What can hang from each mark:
garuz: fatu tugu zamud
zamud: garuz
fatu: garuz pefe
gimu: bivir fatu zamud
tugu: gimu
pefe: tugu zamud
bivir: gimu

Known rows, with every way that one mark hangs from another:
fatu(garuz(tugu)): [ -1.9  10.9  18.1 -15.8  -4.9  17.4   1.9 -19.7   6.1  -8.3   3.8 -32.3
   5.1   2.7  29.1  -7.7  -1.0  10.3 -23.3  18.4   8.8  -9.7]
zamud(garuz(fatu tugu(gimu))): [  6.4  11.3  22.7 -31.6 -15.2  46.6  -3.3 -12.1  10.3  10.0   6.5 -41.7
   1.1  -0.5  11.6  13.1   3.7  18.7  -8.9  16.6 -11.7 -16.8]
tugu(gimu(bivir fatu zamud)): [ 28.2   8.9  11.7 -16.4 -20.4   9.7  -4.3 -14.8  17.7  -8.3   5.3  -8.2
  16.9  15.6  24.8 -25.3   1.8  16.8 -14.4  17.2  -3.9 -10.9]
fatu(pefe(tugu(gimu))): [  9.0   5.0   5.6 -21.4 -22.4 -19.8   1.9   1.7   9.1 -10.6  10.1 -10.5
  -4.3  10.7  30.4 -24.4   2.3  25.9 -37.4  22.1   5.0 -14.6]
garuz(fatu(pefe(tugu(gimu))) zamud): [ 12.1   2.2  13.9 -37.9 -13.3  31.1   2.1  -6.2  13.1  -8.0   8.8 -15.2
  -2.0   0.5  21.1 -18.2  -1.0  30.6 -34.0  12.6  -6.8 -13.1]
tugu(gimu): [  9.5   6.2  13.1 -31.9 -17.3  -8.6  -0.5  -9.9  16.2 -10.1   7.5 -12.6
   6.0  11.3  14.5 -26.3   2.8  14.6 -36.1  15.4   0.5 -11.6]
gimu(bivir zamud): [ 41.0   9.8  29.5  23.2 -21.5  28.7  -8.8 -20.9   2.7   4.2   5.3  -4.0
  -4.7   7.2  32.5 -23.1   0.7  14.8 -22.1  19.4   2.5  -6.9]
garuz(fatu tugu zamud): [  0.3  13.5  31.4 -21.0  -4.5  78.7  -5.9 -18.4   6.5   1.7   6.2 -38.4
  -4.5  -4.3  16.6   3.1  -3.1  16.8 -23.6  12.0  -9.1 -11.3]
fatu(garuz(tugu(gimu) zamud)): [ -7.8   4.5  12.5 -27.7  -5.3  33.8   3.6 -29.3  12.6 -19.0   3.1 -29.1
  12.7   8.3  30.0 -18.3  -0.4  12.3 -38.6  13.8 -11.9 -11.8]
pefe(tugu(gimu) zamud(garuz)): [ 49.2  -5.5  16.3 -22.6 -32.8  -6.7   3.8  -0.8   8.9   6.9   3.9   9.3
   9.2   5.8  16.1  -7.1  -0.1   8.3 -40.3  15.2 -18.6 -17.7]
zamud(garuz(fatu tugu)): [ 12.9  10.9  27.6 -18.6 -13.3  53.9  -5.1  -9.4   3.1  14.9   6.7 -41.5
  -4.5  -2.9  16.0  17.8   2.1  19.3  -4.1  15.0  -4.1 -15.6]
tugu(gimu(bivir)): [ 21.8   3.5  15.5 -27.6 -22.6 -13.5  -4.0 -18.2  13.5   0.5   6.9 -27.2
  -3.9  10.3   7.7 -33.5   3.4  15.1 -36.8  16.9  -2.7 -10.4]
tugu(gimu(fatu(garuz pefe) zamud)): [  3.7   9.7   1.4 -20.4 -11.3  10.2   3.4  -9.0  21.2 -27.5   5.7  -1.4
  29.0  15.9  40.0 -17.8   1.7  25.1 -16.6  19.8  -2.9 -12.0]
garuz(zamud): [ 23.3  -4.0  22.3  -5.4 -13.0  38.9  -3.5 -14.1   0.1 -10.2   7.7  -5.8
  -2.6  11.0  29.4 -27.2  -2.2  16.9 -38.8   3.6  -0.8 -10.2]
gimu(zamud): [ 23.2  14.1  25.8  17.8 -14.4  36.3  -3.3  -9.0   6.9 -10.0   6.3  17.1
   8.5   8.5  42.5 -12.3   0.0  13.6 -22.3  17.2   6.6  -8.5]
garuz(fatu): [ 21.2  12.1  26.2 -27.5  -9.4  13.6  -1.6  -1.4   9.2   7.9   7.9 -20.1
  -5.3  -6.6  10.3  -3.4  -2.0  20.7 -12.9  14.4  18.8  -8.3]
pefe(zamud(garuz(fatu tugu(gimu)))): [ 27.6   1.9  30.3   0.0 -16.9  43.1  -4.2  -6.8   2.5   9.9   4.3 -19.4
   2.6  -4.8  13.5  18.1  -2.4  18.6 -24.2  15.8 -15.2 -12.6]
bivir(gimu): [ 38.3   2.6   2.0  -1.4 -13.3  15.7   4.0 -10.4  -3.4  -5.0   4.6 -21.0
 -13.1  12.5  27.4 -19.0   1.6  10.4  -8.7   9.4   9.2  -7.1]
zamud(garuz): [ 29.0  -1.5  21.0  -8.5 -19.2  26.0  -3.4  -6.4  -0.8   6.8   7.7 -18.8
  -2.1   7.4  24.3  -2.9   2.1  19.7 -14.8   9.3   2.4 -14.6]
tugu(gimu(bivir fatu(garuz pefe))): [ 16.2   1.2   1.7 -33.3 -16.4 -15.4  -0.6 -13.6  15.2 -10.3   6.3 -34.4
  10.4  13.7  20.4 -28.1   1.8  27.2 -17.1  17.9   0.9 -11.3]
gimu(bivir fatu(pefe)): [ 37.3  -0.6  12.0   0.8 -17.8   3.1  -9.7  -3.6  -2.9   4.7   8.9 -37.8
  -6.1  11.3  27.3 -19.2  -2.3  32.7   1.5  14.4  17.5  -9.2]

Rows:
[ -1.8   3.0  14.3 -25.3  -7.9  31.2   1.8 -33.1  10.8 -13.9   2.8 -36.1
   7.2   7.6  26.3 -21.7   0.3  12.8 -38.4  14.4 -13.7 -11.1] | fatu(garuz(tugu(gimu(bivir)) zamud))
[ -2.8  20.8  18.8  -9.7 -11.2  41.8  -5.4 -14.3  14.2 -10.9   5.4 -22.4
  14.8  11.7  29.6  -2.0   0.9   9.5 -14.6  21.1  -5.9 -13.3] | garuz(tugu(gimu(fatu zamud)))
[ -1.9   9.8  13.9 -26.2  -9.1   6.6   1.9 -26.1  11.8  -6.6   3.2 -40.0
   6.2   4.9  21.2 -15.6   1.1  10.8 -29.1  20.8  -0.8 -10.4] | fatu(garuz(tugu(gimu(bivir))))
[ 12.0   6.0   6.4 -13.8 -23.7  -2.6   2.0   0.1   9.7 -10.8   9.4  -4.1
   1.2  11.9  37.1 -18.0   3.7  27.0 -32.7  22.9  -3.5 -16.2] | fatu(pefe(tugu(gimu(zamud(garuz)))))
[ 23.3   0.8  13.5   8.5 -12.0  30.5  -6.0   5.9  -2.5  -5.3   8.1 -22.0
   8.5   9.2  36.7   8.7  -4.3  31.2   1.3  13.2   8.2 -12.7] | gimu(fatu(pefe(zamud(garuz(tugu)))))
[  5.1  14.3  18.3 -18.3 -15.0  23.8  -8.1 -17.4   9.5   1.2   5.9 -45.6
   1.4   9.7  15.8  -9.2   0.9  11.1 -15.7  19.4  -3.1 -12.7] | garuz(tugu(gimu(bivir fatu)))
[ 52.7  -2.6  18.7 -18.3 -32.8 -25.9   1.0  -5.1   9.1   8.8   3.7   4.7
   1.0   4.7  10.3 -22.5  -2.0   5.5 -48.1  18.2 -11.0 -13.0] | pefe(tugu(gimu(bivir)) zamud)
[ 34.2  -2.9  30.0  12.6 -21.8  37.6  -6.9 -12.5  -2.4  10.8   4.2 -22.2
  -2.2   1.2  17.6   7.7  -1.7  15.8 -30.6  15.2 -17.7 -12.5] | pefe(zamud(garuz(tugu(gimu(bivir)))))
[ 41.0   8.3   9.0 -34.2 -29.0 -18.8   2.0  -6.6  17.1  -0.5   5.3   4.8
  12.4  14.6  23.5 -30.9   1.5   6.5 -23.1  17.6   0.9 -15.2] | pefe(tugu(gimu(bivir fatu zamud)))
[ -7.4   6.9  20.3 -18.1 -11.2  59.9  -5.4 -25.6  10.4 -14.1   6.0 -29.5
   2.7  11.9  24.7 -16.8   0.6  10.7 -43.6  12.1 -23.0 -14.1] | garuz(tugu(gimu) zamud)
[  6.7   1.5  -1.7 -32.6 -17.6 -31.5   8.4 -11.9  12.6 -14.2   6.3 -22.9
   3.0   7.9  31.9 -29.2   2.3  26.5 -36.9  24.6   2.9 -13.0] | fatu(garuz pefe(tugu(gimu(bivir))))
[ 31.5  -2.0  25.7   8.1 -17.9  40.1  -5.7  -5.2  -0.1   4.7   4.3 -15.5
   7.7   3.2  22.0  13.5  -3.1  16.3 -19.9  13.5 -14.0 -13.6] | pefe(zamud(garuz(tugu(gimu(fatu)))))
[ 33.6  -1.7  31.5  19.5 -18.2  44.4  -6.3  -6.2  -6.3   8.5   4.5 -15.0
  -1.1  -0.1  23.2  14.7  -3.2  15.7 -26.4  13.7 -10.8 -12.4] | pefe(zamud(garuz(tugu)))
[ 32.9  10.6   7.3 -37.2 -25.2 -15.8   4.7  -0.9  19.3  -7.7   5.6  14.6
  19.2  15.4  27.4 -25.9   1.1   6.1 -22.0  16.7   3.0 -16.0] | pefe(tugu(gimu(fatu zamud)))
[ 41.6   7.8   4.9   6.9 -13.6  50.5   4.7 -13.0   1.1  -4.8   2.9  -8.2
  -2.5  10.1  38.3  -4.7   3.3  14.1   2.4  12.1  -4.5  -9.0] | bivir(gimu(zamud(garuz(fatu))))
[-24.9   3.3   4.6 -15.2  -4.3  35.2   3.2 -23.8   9.9 -28.0   6.1 -37.7
   6.2   8.9  41.7 -15.5   0.7  30.5 -41.4  20.6 -14.9 -12.7] | fatu(garuz(tugu(gimu) zamud) pefe)
[ 10.3   7.5   5.0 -15.5 -17.0  24.7  -0.8  -5.1  17.5 -19.5   7.2  -1.8
  24.7  17.7  38.2 -10.3   3.2  27.4 -10.8  17.4  -9.3 -15.1] | tugu(gimu(fatu(pefe) zamud(garuz)))
[ -1.5   3.8  17.9 -15.1  -3.7  40.2   2.1 -26.6   5.1 -14.7   3.4 -28.0
   7.1   5.6  33.7 -13.9  -1.9  12.5 -32.4  12.1  -3.5 -10.6] | fatu(garuz(tugu zamud))
[ 30.0   8.8  11.1 -34.3 -28.7 -10.7   5.0  -5.8  17.8  -3.4   5.7  12.0
  11.8  12.9  26.6 -24.4   3.7   5.5 -33.0  17.8  -6.1 -17.2] | pefe(tugu(gimu(zamud(garuz))))
[ 54.1   3.8  20.1  15.2 -22.2  47.2  -9.5 -13.3   1.7   6.7   4.4 -10.1
  13.1  13.5  40.3  -6.2   0.0  21.8  13.8  12.7   0.0 -11.8] | gimu(bivir fatu zamud(garuz))
[ 45.8   8.4  -1.9   9.6 -10.5  39.8   4.0  -7.3   0.8 -14.1   3.0  -2.1
   8.5  17.6  45.6 -11.5   0.1  12.9  13.4   9.6   7.4  -7.6] | bivir(gimu(fatu zamud))
[ 42.7   7.7  -7.9   8.4 -13.7  30.3   5.4  -2.5   0.5 -16.9   4.2  -1.7
   5.7  18.9  50.8 -12.8   1.1  17.9  10.3  13.5   5.6  -9.7] | bivir(gimu(fatu(pefe(tugu)) zamud))
[  1.7  19.4  24.7  -2.9 -16.5  36.9  -7.7 -23.9  11.2  -2.1   5.1 -32.7
  -0.1   8.0  22.7 -10.2   2.7   8.3 -28.8  24.3 -12.0 -12.0] | garuz(tugu(gimu(bivir zamud)))
[ 15.6  -0.1   5.5 -23.8 -17.4   4.4  -1.1  -0.9  12.9 -12.7   7.7 -15.9
  15.7  13.8  23.8 -11.1   0.7  28.3 -17.8  14.7  -4.1 -14.3] | tugu(gimu(fatu(pefe(zamud(garuz)))))
[-12.0  12.6  25.5 -12.0  -3.5  79.4  -6.0 -14.6   4.5  -4.8   8.3 -44.8
  -8.4  -4.0  25.3   4.8  -2.2  29.7 -25.1  16.6 -11.1 -12.0] | garuz(fatu(pefe) tugu zamud)
[ 21.9   9.5  17.6 -11.3 -22.3   7.9  -4.0 -21.3  16.7  -6.5   5.5  -7.9
   5.6  11.8  21.7 -30.1   3.9  14.0 -34.8  20.2  -9.6 -10.0] | tugu(gimu(bivir zamud))
[ 37.9   1.2  -8.4  -0.5 -10.0  18.3   3.3  -1.4  -4.3 -11.7   5.9 -25.9
  -4.0  16.7  37.7 -13.3   0.2  22.1   9.2   9.1  13.2  -8.4] | bivir(gimu(fatu(pefe)))
[ 30.6  -3.8  15.2   6.8 -24.7   4.3  -0.3   6.1  -3.0   0.0   8.3  -4.8
  -6.2   4.4  34.2  -3.4  -1.1  29.5 -33.1  19.4  -2.9 -14.8] | fatu(pefe(tugu zamud(garuz)))
[ 28.4  -0.2  12.5   7.3 -11.5  13.2  -5.0   9.2  -1.9  -8.8   8.5 -11.6
   8.4   9.7  36.6  -1.6  -5.6  31.9  -3.3  12.4  16.9 -10.0] | gimu(fatu(pefe(zamud)))
